Each row was made from one path, in order. Every step used is in the known rows, and no mark comes twice. Write each row's path.
Known rows:
vopu/zulan/mezake/tigu/pubo/tapo: [-329, -108, -131, -37, 29, 220, -24, 164, -93, 41, -165, -173, -8, 103, 86, 117, -91, -89, -47, -56, 153, -191, 195, -187, -216, -131, 153]
mezake/tigu: [-101, -108, 25, 21, 146, -64, 275, -86, -232, 107, -40, 47, 45, 46, -5, 42, -75, -81, -165, 28, 161, -23, 66, -143, -116, -118, 27]
tapo/vopu/zulan/mezake/tigu/nupap: [-45, -120, 111, 69, 148, 227, -153, -143, -54, 21, 24, 60, -146, 211, 85, 3, -101, -45, 11, 43, 304, -27, 491, -246, -202, -71, 57]
zulan/mezake/tapo/tigu/pubo: [8, -506, -95, -134, 42, 318, 340, 36, -29, 16, 88, 255, -4, -130, -50, 167, 289, 74, 16, 127, 229, -192, 157, -105, -30, 18, 116]
fogab/nupap: [-66, 250, 110, 21, 113, -302, 76, 50, -180, 131, 287, 316, 40, 85, -86, 241, 120, 0, -158, 173, 79, -179, 116, 130, -44, -126, -143]
vopu/zulan/mezake/tapo: [-255, -134, -202, -23, 99, 87, 15, 77, -118, 155, 139, 157, -104, 137, 53, 37, 51, -33, -25, 110, 148, -298, 310, -95, -360, -59, 97]
vopu/tapo/tigu: [99, 41, -34, -102, 46, 102, 95, 28, -141, -146, -163, 232, -204, 86, 35, 288, -68, 190, -130, 44, 370, 38, -116, -6, 62, 139, -138]
pubo/mezake/tigu: [45, 65, 82, -125, 179, -152, 196, 39, -2, -7, -62, 59, 63, 91, 2, 166, -41, -18, -150, 72, -41, 41, 152, -3, 12, -13, -106]
fogab/tigu: [-136, 278, 136, -54, -36, -228, 233, -18, -171, 138, 56, 255, -66, 75, -96, 203, 43, 77, -145, 197, 213, 58, -77, 76, -41, -65, -56]
vopu/tapo/zulan/mezake/tigu: [-35, -260, -63, 85, 20, 104, 83, 42, -285, -30, -12, -54, -337, 126, 70, 149, -186, 135, -137, -104, 258, -168, 140, -243, 127, 63, -114]
pubo/tapo/vopu: [18, 13, 208, -236, 165, 163, -34, -9, -32, 3, -301, 102, -133, 29, 153, 46, 100, -96, -73, 41, 213, 19, -26, -153, -17, 107, 54]
fogab/tigu/pubo/vopu: [-63, 262, 195, -133, -159, -86, 232, 34, -102, 93, -142, 95, 89, 157, -111, 212, -14, -50, -114, 183, 198, 255, -249, 163, 130, -277, 71]
fogab/tigu/nupap: [-16, 401, 131, -95, -121, -152, 159, -182, -152, -22, 130, 262, -48, 93, -86, 214, 11, 121, -154, 317, 322, 137, -139, 147, 177, -278, -90]
tigu/pubo/zulan/mezake: [-53, -88, 50, -123, 90, 85, 34, 111, -24, -3, -87, -23, 116, 182, -135, 143, 287, -4, 10, 77, 102, 74, 251, -95, 127, -293, 116]
pubo/vopu: [-107, 237, 128, -150, 36, -205, 27, -54, -117, 65, -38, 198, 11, 325, 16, 2, 49, -63, -173, 245, 153, 21, -106, 18, 54, 60, 101]
vopu/zulan/mezake/pubo/tapo/tigu: [-319, -14, -73, -53, 93, 70, -15, 134, -111, 46, -70, 155, -69, 96, 145, 89, 119, 29, -70, 148, 243, -152, 150, -139, -314, 108, 86]
pubo/tapo/zulan/mezake/tigu/nupap: [-161, -207, 81, -138, -26, 139, 55, -44, -180, -119, -49, -41, -184, -30, 208, 45, -14, 78, -126, 54, 188, -156, -21, -345, 305, 92, 30]
tapo/zulan/mezake/tigu/nupap: [-44, -407, 119, 52, 8, 38, 104, -172, -238, -72, 268, 63, -191, 105, 56, -34, 8, 148, -128, 100, 236, -149, 277, -374, 221, -25, 5]
pubo/tapo/tigu/nupap: [-7, 95, 114, -337, -27, 121, 58, -93, -33, -260, -173, 252, -52, -58, 194, 183, 87, 132, -123, 221, 335, 57, -293, -83, 296, 116, 1]
zulan/mezake: [-130, -111, -6, -74, 94, 46, 58, 10, -54, 39, 174, 170, -92, 128, -119, 84, 316, 83, -96, 167, 170, -347, 350, -88, -88, 61, 87]
pubo/zulan: [-195, 214, 102, -70, 185, -302, 0, -1, -145, 88, 35, 162, 8, 239, -8, 38, 185, 40, -56, 149, 53, 123, 152, -157, 63, -7, -28]
pubo/vopu/tapo/zulan/mezake: [-101, 42, 42, -49, -67, -38, -56, 29, -196, -41, -37, 34, -259, 325, 101, 99, -143, 66, -144, 72, 197, -89, -54, -108, 231, 217, -17]
pubo/tapo/tigu: [-85, 2, 118, -306, 41, 57, 122, 28, -57, -134, -213, 237, -68, -70, 175, 171, 123, 94, -123, 130, 237, -3, -246, -147, 117, 276, 19]
vopu/zulan/mezake/tapo/tigu/pubo: [-128, -294, -153, -79, 42, 239, 71, 94, -65, 59, 31, 161, -33, 63, 48, 106, 76, 21, 15, 92, 224, -150, 229, -120, -239, -92, 132]
pubo/vopu/zulan/mezake: [-327, 205, 5, -73, -22, -106, -154, 42, -67, 78, 28, 95, -64, 405, 80, 0, -24, -43, -102, 191, 135, -163, 144, -68, -124, 137, 152]
tapo/vopu/zulan/mezake: [-38, -116, 141, 6, 207, 180, -202, -41, -26, 101, 23, 137, -205, 267, 35, -17, 62, -27, 13, 43, 228, -100, 527, -228, -313, 66, 77]
tigu/tapo/zulan/mezake: [32, -282, -10, -168, -10, -7, 116, -142, -188, -138, 78, 10, -138, 128, 45, 78, 41, 163, -113, 118, 88, -134, 78, -162, 196, -234, -1]
pubo/zulan/mezake/tigu/tapo/vopu: [-288, -96, 30, 25, 133, -51, 97, -57, -110, 64, -25, -78, 17, 126, 53, 111, 7, 21, 86, -44, -15, 29, 325, -325, 75, 46, -15]

Write each row's path:
[309, -159, 208, -286, 58, 119, 172, 43, 101, -244, -145, 257, 90, 44, -42, 255, 192, 148, -89, 164, 200, 243, -5, 7, 198, -53, -2]
tapo/tigu/pubo/mezake
[-326, -79, -191, 6, 34, 30, 2, 0, -140, 55, 7, -104, -39, 178, 73, 99, -169, -6, -59, 7, 109, -227, 258, -150, -272, -164, 77]
vopu/zulan/mezake/tigu/tapo
[64, -17, 200, -18, 239, 70, -186, -64, -77, 106, -91, 185, -163, 288, 80, -48, -29, -75, -38, 56, 261, 85, 376, -171, -314, -42, 43]
tapo/vopu/zulan
[-297, 19, -33, -101, -34, -27, 11, 20, -71, 58, 50, 222, -43, 239, 163, 37, -65, -3, -30, 188, 172, -106, 5, -103, -100, 276, 133]
pubo/vopu/zulan/mezake/tapo/tigu
[185, -1, 153, -194, -5, 45, 87, -236, -63, -270, 106, 427, -31, 81, 28, 141, 143, 234, -139, 318, 415, 143, -61, -50, 249, 1, -36]
tapo/tigu/nupap
[-337, 56, -6, 41, 84, -112, 59, -58, -125, 31, 144, 17, 36, 149, 12, 96, 91, 76, 10, 97, 76, -32, 305, -255, 175, 13, -3]
pubo/zulan/mezake/tigu/nupap
[76, -267, -49, -196, 3, 182, 294, -2, -102, 33, -132, 284, 90, -10, 120, 98, 2, -67, -18, 152, 242, 177, -204, -17, -41, -91, 121]
mezake/tapo/tigu/pubo/vopu/zulan
[-180, -238, -7, -3, -3, 202, 207, 33, -75, 43, -53, -105, 102, 99, -77, 113, 70, -80, -65, 30, 131, -143, 190, -129, 32, -85, 179]
zulan/mezake/tigu/pubo/vopu
[-198, 286, 37, -6, 155, -229, 71, 16, -271, 199, -135, 190, 87, 315, 68, -54, 43, -186, -187, 283, 226, 163, -74, 97, -278, -182, 106]
mezake/pubo/vopu/zulan
[-222, -241, -55, 46, 87, 75, 212, -14, -132, 96, 132, 25, -30, 34, -64, 97, 91, 16, -88, 30, 130, -310, 341, -202, -112, 63, 80]
zulan/mezake/tigu
[160, -5, 88, -183, 167, -39, 179, -71, 22, -77, -193, -48, 72, 77, 67, 185, -165, -32, -72, 16, -67, 150, 92, -2, 61, -147, -122]
pubo/mezake/tigu/tapo/vopu
[-26, -370, 143, 44, 139, -55, 134, -27, -285, 85, 212, 196, -189, 127, 6, -70, 270, 104, -158, 163, 222, -119, 296, -280, 1, -1, 27]
tapo/zulan/mezake/pubo
[-108, 6, 62, -98, -169, -163, 271, -100, -216, -1, 92, 81, -141, 37, 0, 214, -70, 194, -95, 146, 114, 10, -109, -51, 172, -171, -83]
fogab/tigu/tapo/zulan/mezake
[-176, 2, -21, -8, 44, 62, 166, 71, -142, 39, -38, 195, -64, 134, 2, 166, 186, 43, -102, 189, 280, -95, 45, 5, -57, 198, 46]
zulan/mezake/pubo/vopu/tapo/tigu
[72, 52, 38, -149, 163, -44, 89, -39, 12, -61, -205, -86, 66, 147, 125, 168, -263, -44, -73, -5, -73, 150, 147, -24, -49, -169, -115]
pubo/mezake/tigu/tapo/vopu/zulan
[136, 129, 23, -198, -42, 171, 27, 79, -81, -69, -353, -65, 59, 279, -56, 188, -37, -115, -133, 68, 249, 178, -193, 165, 175, -352, 96]
tigu/pubo/vopu/tapo
[138, -192, 41, -216, 13, -109, 130, -186, -247, -141, -28, 47, -112, 152, 60, 37, -36, 129, -168, 132, 109, 55, -88, -113, 204, -355, -46]
tigu/tapo/zulan
[14, -173, -68, 62, -36, 166, 36, -52, -267, -153, 19, -43, -326, 124, 81, 162, -208, 161, -145, -30, 312, -133, 115, -195, 251, -63, -127]
vopu/tapo/zulan/mezake/tigu/nupap
[-108, -312, -41, -5, 83, 187, 216, -113, -106, 13, -22, -81, -21, 14, -5, 121, -16, 0, -19, -9, 105, -194, 285, -209, -62, -79, 56]
zulan/mezake/tigu/tapo/vopu
[-84, 233, 96, -43, 151, -220, 201, -26, -242, 184, -115, 235, 124, 241, 4, -30, 197, -181, -209, 320, 216, 157, -121, 117, -147, -155, 98]
mezake/pubo/vopu
[35, -184, -39, 12, 22, 100, -14, 59, -235, -77, 24, 39, -376, 181, 40, 150, -51, 170, -142, -19, 268, -192, 174, -171, 125, 68, -118]
vopu/tapo/zulan/mezake
[103, -84, 56, -182, 99, -159, 222, -56, -80, -112, -86, -64, 24, 75, 106, 147, -179, 53, -141, 39, -108, 108, 30, -63, 190, -157, -142]
pubo/mezake/tigu/tapo/zulan
[182, -305, 58, -81, 251, 175, 252, -118, -132, 200, -25, 318, -70, -32, 49, -18, 111, -153, -15, 103, 211, 51, 145, -77, -190, -97, 43]
mezake/tapo/vopu
[6, -564, 129, 36, 42, 106, 173, -18, -223, 5, 109, -39, -137, 73, -7, -14, 41, 69, -105, -16, 168, -94, 280, -379, 146, -95, 69]
tapo/zulan/mezake/tigu/pubo
[-84, -489, 124, 82, 58, -10, 156, -73, -256, 37, 235, 61, -222, 87, 39, -48, 9, 117, -124, 26, 158, -192, 324, -429, 91, 112, 23]
tapo/zulan/mezake/tigu
[79, -236, -4, -41, 246, 157, 117, -77, -149, 237, -46, 271, -105, 44, 122, -42, -31, -170, 8, 76, 204, 47, 195, -98, -332, -112, 59]
mezake/tapo/vopu/zulan
[64, -360, -52, 52, -15, 255, 90, 87, -250, -79, -121, -132, -258, 105, 27, 184, -165, 91, -119, -136, 272, -81, 125, -198, 168, -133, -66]
vopu/tapo/zulan/mezake/tigu/pubo
[-311, 73, 44, -34, 144, -189, -19, 52, -72, 88, 150, 117, -39, 212, -44, 77, 270, 105, 15, 127, 20, -96, 349, -219, 49, 136, 18]
pubo/zulan/mezake
[-71, 95, 108, -77, 266, 61, 42, 53, -195, 158, -334, 134, -18, 70, 167, -11, 127, -216, -113, 137, 266, 148, -4, -56, -311, -141, 66]
mezake/pubo/tapo/vopu/zulan
[-107, -61, 12, -20, 15, 76, 156, 2, -173, 69, -266, -146, 176, 197, 23, 54, -226, -206, -114, -1, 155, 178, -49, -85, -39, -340, 158]
mezake/tigu/pubo/vopu/zulan
[-363, -26, -75, -5, 86, -148, 147, -17, -137, 63, 29, -83, 65, 122, 24, 130, 23, 62, 27, 6, -46, -37, 224, -243, 108, -15, -4]
pubo/zulan/mezake/tigu/tapo
[72, 65, -19, -212, 119, -143, 241, -26, -18, -98, -154, -56, 120, 61, 42, 225, -153, -1, -132, 67, -95, 73, 3, 68, 100, -200, -129]
pubo/mezake/tigu/tapo
[-157, -223, 125, -194, 23, 61, 9, 66, -136, -57, -45, 39, -247, 23, 172, 38, 144, 85, -127, 69, 136, -224, 18, -317, 184, 212, 45]
pubo/tapo/zulan/mezake
